Every row comes from one small tree of marks. The marks that hang from a mark follow it in brackets, in the order of their numbers. Every link used is in the known rows. Which tree was each row made from?
Known rows:
j_512(j_132): [ 1.08 -0.73  1.21  3.38  0.51  3.58  2.34 -0.96 -2.45 -0.73  2.57  0.41
 -1.57  0.01 -0.15 -0.36 -0.29 -1.45 -1.93 -0.35  0.27 -0.59  0.48  2.95]
j_138(j_244(j_621 j_631)): [ 1.65  1.36 -1.10  1.85 -1.95 -0.23  0.87  1.49  0.20  0.12  4.32 -0.35
 -1.47  1.39 -0.02 -0.25 -1.94 -1.80 -1.51  3.83 -1.75  0.37 -0.38 -1.89]
j_683(j_193): [ 0.04  0.91 -2.36  0.44 -0.02 -0.45 -0.93 -2.23 -1.32 -0.76 -2.01 -1.98
  0.19 -1.40  1.12 -0.96  0.05 -0.66  0.59 -1.66 -0.20 -1.19 -0.05  0.78]
j_171(j_193): [ 0.01  0.31 -2.02  1.79  0.44  1.20 -0.94 -2.32 -1.48 -0.67  2.08 -1.46
  0.46 -1.16  0.75  1.22  1.81 -1.23 -0.90 -2.44 -0.52 -0.50  1.34  2.30]
j_928(j_244(j_621(j_193) j_631)): [ 0.05  1.39  0.25  1.63  0.12  2.02  1.05  0.77  0.51  0.38  3.45  0.38
  1.22  0.14 -1.17 -0.05 -2.85 -1.12  0.01  0.79 -1.02  1.31  0.29 -1.91]
j_459(j_244(j_928)): [-0.18  4.02 -0.53  1.57 -0.74  0.33 -1.11 -2.20 -0.62 -1.15 -7.32 -1.83
 -1.46  0.08 -0.01  0.22 -4.19 -2.25 -2.03  2.57  0.11 -1.96 -0.79  1.85]
j_202(j_683(j_193(j_138 j_171 j_872))): [-1.53  2.62 -4.28 -0.56  1.25  0.59 -0.48 -2.38  0.47  0.28  0.74 -1.30
 -0.56 -1.47  0.33 -0.70  2.10  1.92  2.08  1.24  1.53 -1.30 -1.47 -1.29]
j_244(j_621(j_193(j_872)) j_928): [ 2.42  0.57  1.68  0.63 -0.74 -0.77 -1.28  1.02 -1.10  2.27 -5.32  1.84
 -0.17  0.90  1.50  0.44  1.14 -0.61 -1.05 -0.72  1.95 -1.36  1.93 -0.55]
j_631(j_244(j_621(j_193(j_512)))): [-0.08  1.97  0.00  0.84 -2.22  0.46 -0.38  0.57 -0.07 -0.54  3.13  0.22
  0.75  1.06 -0.48 -1.94  2.68 -1.29 -0.45  0.02 -0.70  0.62  1.91  0.26]
j_928(j_244): [-0.55  3.38 -1.77  3.80  0.35  3.57  0.47 -2.50 -0.33 -1.40  1.02 -1.98
  0.46 -0.06 -1.58 -0.28 -1.05 -1.05  0.76  1.73 -1.77 -0.80 -0.42  0.88]
j_132(j_154): [ 1.40 -0.84 -2.76  1.91  2.11  3.14 -1.81 -2.16 -3.14 -0.82  2.08 -1.20
 -1.15 -0.19  1.05 -2.27  2.13 -0.58 -0.81 -1.23 -3.46 -0.29  0.60 -2.67]
j_631(j_244(j_621(j_193(j_138 j_512 j_872)) j_928)): [-1.18  2.70  1.10 -0.34 -1.57  0.16 -1.43  0.26 -0.10  0.25 -2.88  1.09
  0.53  1.01  0.12 -1.47  3.71 -0.02 -0.30  0.65  0.88 -1.79  1.41  0.56]
j_928(j_244(j_621(j_193))): [-0.41  2.15 -0.72  2.07 -0.32  0.95  0.45 -0.21  0.02 -0.10  3.41  0.02
  1.30  0.67 -2.02 -0.11 -1.20 -1.13  0.56  0.34 -1.14  1.20  1.43  0.00]
j_621(j_193(j_138 j_872)): [-1.96  2.35 -0.91 -0.66  0.92  2.68 -1.79 -1.02 -2.66 -0.27  1.66  0.04
  0.45 -0.57  1.10 -0.33  5.92  2.12  0.64 -2.85  1.20 -2.28  0.06  1.14]
j_459(j_244(j_621(j_193(j_512)) j_631 j_928)): [ 0.67  0.29  1.91 -0.86 -1.02 -1.64 -0.41  1.27  0.59  0.43 -5.93  0.14
 -0.37  0.16  0.32  0.58 -5.90 -2.21 -2.68  1.15  0.80  1.47 -0.34 -0.69]
j_138(j_244(j_621(j_193(j_171 j_512(j_132))) j_631 j_928)): [ 2.44 -2.31  2.31 -0.96 -0.91 -2.35  1.53  1.47  1.70  1.37 -2.84  1.14
 -0.32  0.24 -0.18 -0.10 -4.28 -1.21 -1.13  2.35 -0.51  1.76 -0.27 -0.80]
j_621(j_193(j_138 j_171 j_512)): [-0.61 -4.84  0.58 -2.48  1.42  0.05  0.69 -0.52  2.26 -0.64  1.42 -1.84
  1.05 -2.13  0.73  0.42  2.32  2.65  0.51 -5.18 -0.35 -0.56  0.27  1.40]
j_193(j_138 j_171 j_512 j_872): [-1.33 -2.23 -0.32 -1.28  1.17  0.92  1.02  0.25  2.10 -2.46  4.37 -1.77
 -1.10 -0.03  0.66  1.69  4.49  4.37  3.50 -2.37  0.75 -3.28 -2.32  1.07]
j_202(j_683(j_193(j_138 j_171 j_512(j_132(j_154)) j_872))): [-1.43 -1.13 -3.12 -1.49  2.33 -0.12 -0.20 -2.08 -0.16  0.04  0.10 -0.50
 -0.16 -1.58 -0.33 -1.26  1.61  2.06  2.25  0.11  0.78  2.05 -1.60 -1.32]
j_928(j_244(j_631)): [-0.11  2.64 -0.82  3.33  0.73  4.61  1.05 -1.60  0.18 -0.93  1.10 -1.62
  0.39 -0.62 -0.67 -0.23 -2.80 -1.06  0.20  2.16 -1.60 -0.67 -1.50 -0.89]
j_244(j_621(j_193(j_872)) j_631 j_928): [ 3.06 -0.48  2.98 -0.10 -0.15  0.81 -0.39  2.28 -0.41  2.93 -5.25  2.35
 -0.30  0.13  2.77  0.39 -1.30 -0.68 -1.85 -0.08  2.16 -1.18  0.42 -3.10]
j_202(j_683(j_193(j_138(j_244(j_928)) j_171 j_872))): [-1.51  3.06 -4.02 -1.06  1.06 -0.57 -0.82 -2.78  0.82  0.69 -2.60 -1.06
 -0.55 -1.39  0.01 -0.84  1.06  1.72  2.09  2.84  1.42 -1.25 -1.75 -1.08]

Write each row's tree:
[ 3.14 -2.27  3.09 -0.07 -0.07  0.44  0.19  2.10  0.72  3.13 -5.61  1.52
 -0.21 -0.53  2.84  0.37 -2.54 -1.09 -3.25 -0.64  1.38 -1.14  1.12 -2.97]  j_244(j_621(j_193) j_631 j_928)
[-0.92  0.31  0.71 -0.11  0.61  1.15  1.38  1.39  1.61 -0.18  4.56  0.58
  1.27  0.19 -1.41  0.57 -1.88  0.70  1.66  0.05 -0.38  0.99 -0.58 -1.62]  j_928(j_244(j_621(j_193(j_138 j_171 j_512 j_872)) j_631))
[ 2.08  0.28  0.35 -0.40 -1.62 -3.21 -0.27  0.41  0.90  0.74 -3.05  0.42
 -0.18  1.14 -0.63 -0.10 -1.22 -0.68  0.57  2.39 -0.60  1.06  0.13  0.14]  j_138(j_244(j_621(j_193(j_171 j_512 j_872)) j_928))
[ 1.17 -1.08 -1.26 -1.58  0.24 -2.06 -0.04 -1.30  0.44 -1.72 -1.28 -1.53
  0.60 -1.07  0.66 -0.20 -0.29  1.10  4.50 -2.38  0.44  0.48 -1.83  0.63]  j_683(j_193(j_171 j_512 j_872))
[-0.01  1.63 -0.52  1.24 -0.10  0.34  1.15 -0.02  1.24 -0.21  4.58  0.04
  1.21  0.53 -2.22  0.19 -2.00 -0.65  1.33  0.06 -1.19  0.60  1.28 -0.18]  j_928(j_244(j_621(j_193(j_171))))
[ 0.98 -3.44  3.37 -1.80  0.29 -2.28  0.51  1.98  1.16  1.71 -3.48  2.21
 -0.13  0.40  0.72  1.27  0.87  1.38 -0.27 -2.39  2.35 -1.24  1.54  0.58]  j_244(j_621(j_193(j_138 j_171 j_512(j_132) j_872)) j_928)
[ 1.63  0.68 -0.94  0.03 -1.96 -2.66  0.26  1.07  0.38 -0.31  3.96  0.12
 -0.15  1.54 -1.24 -0.32 -0.24 -0.68  1.12  1.77 -1.35  2.33  0.26 -0.05]  j_138(j_244(j_621(j_193(j_171 j_512 j_872))))
[-0.89  1.38  1.64 -1.67 -0.71 -1.44 -0.93  1.61  0.08  0.20 -4.85  0.71
 -0.56  0.51  0.31  0.86 -3.86 -0.98 -1.92  1.13  1.60  0.33 -0.84 -0.55]  j_459(j_244(j_621(j_193(j_138 j_512 j_872)) j_631 j_928))
[-1.33  0.77  0.45  0.62  0.38  1.75  0.63  1.24  0.36 -0.04  3.41  0.57
  1.35  0.37 -1.23  0.29 -0.99  0.23  0.87  0.33 -0.35  1.49 -0.49 -1.46]  j_928(j_244(j_621(j_193(j_138 j_512 j_872)) j_631))
[-3.12 -2.43 -0.56 -0.84  2.16  0.59 -1.33 -1.16 -3.12 -1.47  3.10  0.59
  0.61 -0.57 -0.17  1.26  5.11  1.49  0.80 -3.80  0.39  1.58  0.08  3.01]  j_171(j_193(j_138 j_512(j_132(j_154)) j_872))
[ 2.79 -1.91  2.28  0.47 -0.78 -1.41 -1.16  1.31 -0.55  1.97 -6.77  1.33
  0.32  0.69  1.49  0.55  0.85 -0.50 -0.90 -1.34  1.70  0.57  1.43 -0.26]  j_244(j_621(j_193(j_512 j_872)) j_928)
[-2.91 -4.75 -0.02 -1.60  1.45 -2.48 -0.70 -0.63 -0.85 -0.43  0.75  0.36
  0.65 -0.70 -0.91  1.29  2.18  0.42 -1.26 -2.48 -0.80  2.27  1.35  2.89]  j_171(j_193(j_138(j_244(j_621 j_928)) j_512(j_132(j_154))))
[ 0.15 -0.27  0.99 -0.55 -0.16  1.56  0.19  3.47 -0.76  1.34  5.89  1.85
 -0.44  0.58  1.88  0.47  1.86  0.72 -1.36 -1.54  1.47 -1.02  0.53 -3.07]  j_244(j_621(j_193(j_138 j_872)) j_631)
[-2.55  0.48 -0.62  0.03 -0.14  0.31 -0.08  0.61  0.89  0.26  0.73 -0.81
 -1.81  0.30  0.86  0.73  1.94  1.22 -2.47  1.94 -0.10 -4.66 -0.10 -0.34]  j_193(j_138(j_244(j_621 j_631 j_928)))
[ 1.85  1.79 -0.30  1.80 -0.71  1.19 -0.05 -1.47  0.15  0.35 -5.83 -1.40
 -1.31 -0.34  1.03 -0.52 -2.82 -1.54 -1.64  4.56 -1.40 -1.63 -1.79 -0.62]  j_138(j_244(j_631 j_928))
[-0.49  3.13 -0.87  0.22 -1.77 -1.65 -0.57  0.79 -0.82 -0.84  2.11 -0.18
 -0.59  1.24 -1.15  0.19 -3.04 -2.26 -1.69  0.47  0.01  1.28  1.08  0.71]  j_459(j_244(j_621(j_193)))
[-1.51  0.23  1.44  0.61  0.59  1.76  1.41  1.45 -0.10 -0.02  3.85  1.51
  1.26  0.44 -1.75  0.31 -1.53  0.06  0.67  0.25  0.01  2.15 -0.39 -0.69]  j_928(j_244(j_621(j_193(j_138 j_512(j_132) j_872)) j_631))
[-3.13 -0.01 -2.06 -0.52  0.40 -0.63 -1.92 -1.36 -1.62 -1.69  2.03 -1.05
  0.75 -0.27 -0.29  1.81  4.96  1.29  1.31 -1.49  0.04  0.87 -0.67  3.20]  j_171(j_193(j_138(j_244) j_512 j_872))
[-1.06 -2.36  1.89 -3.39  1.24 -1.03  0.64 -0.37  0.44 -0.48 -0.72  0.94
  0.80 -0.83 -0.68  0.12  1.92  2.77  2.31 -2.30  0.97  0.64 -0.99  2.59]  j_621(j_193(j_138(j_244(j_928)) j_171 j_512(j_132) j_872))
[-2.61 -1.99 -0.93 -4.37  1.52 -3.57  0.11 -0.84 -0.20 -1.95  1.51  0.21
  0.21 -0.71 -1.07 -0.81  0.91  2.68  4.30 -1.80 -0.06  0.69 -1.83  1.29]  j_683(j_193(j_138(j_244) j_171 j_512(j_132(j_154)) j_872))
[ 2.02  0.54  0.73  0.15 -1.34 -1.37 -0.08  0.85  0.52  1.66 -3.39  0.57
 -0.47  0.43  0.53 -0.46 -2.80 -1.62 -1.83  3.17 -0.69  0.32 -0.01 -1.65]  j_138(j_244(j_621(j_193) j_631 j_928))
[-1.53 -7.26  1.88 -1.32  1.88  0.25  3.77  0.40  3.46 -1.96  4.70 -1.52
 -1.18 -1.21 -0.33  1.60  0.99  3.11  0.27 -3.63  0.13 -2.03 -0.63  2.94]  j_193(j_138 j_171 j_512(j_132))
[ 1.44 -0.57 -0.38 -0.67 -0.91 -2.70  0.40  1.09 -0.75 -0.24  4.80  1.40
 -0.25  1.67 -1.85 -1.07 -0.48 -0.74  1.13  1.33 -1.83  3.61  0.53 -0.44]  j_138(j_244(j_621(j_193(j_171 j_512(j_132(j_154)) j_872))))
[ 0.44  1.59  1.27  0.40 -1.90 -0.14 -0.95 -0.06  0.41  0.47 -3.88  0.56
  0.74  0.67  0.17 -1.77  1.70 -1.32 -1.04  0.68  0.03 -0.65  1.86  0.42]  j_631(j_244(j_621(j_193(j_512)) j_928))
[ 2.28 -1.28  1.18  0.02 -1.35 -1.81  0.00  1.07  0.91  1.46 -4.48  0.23
 -0.14  0.27  0.50 -0.32 -2.91 -1.50 -1.74  2.73 -0.95  1.70 -0.35 -1.40]  j_138(j_244(j_621(j_193(j_512)) j_631 j_928))
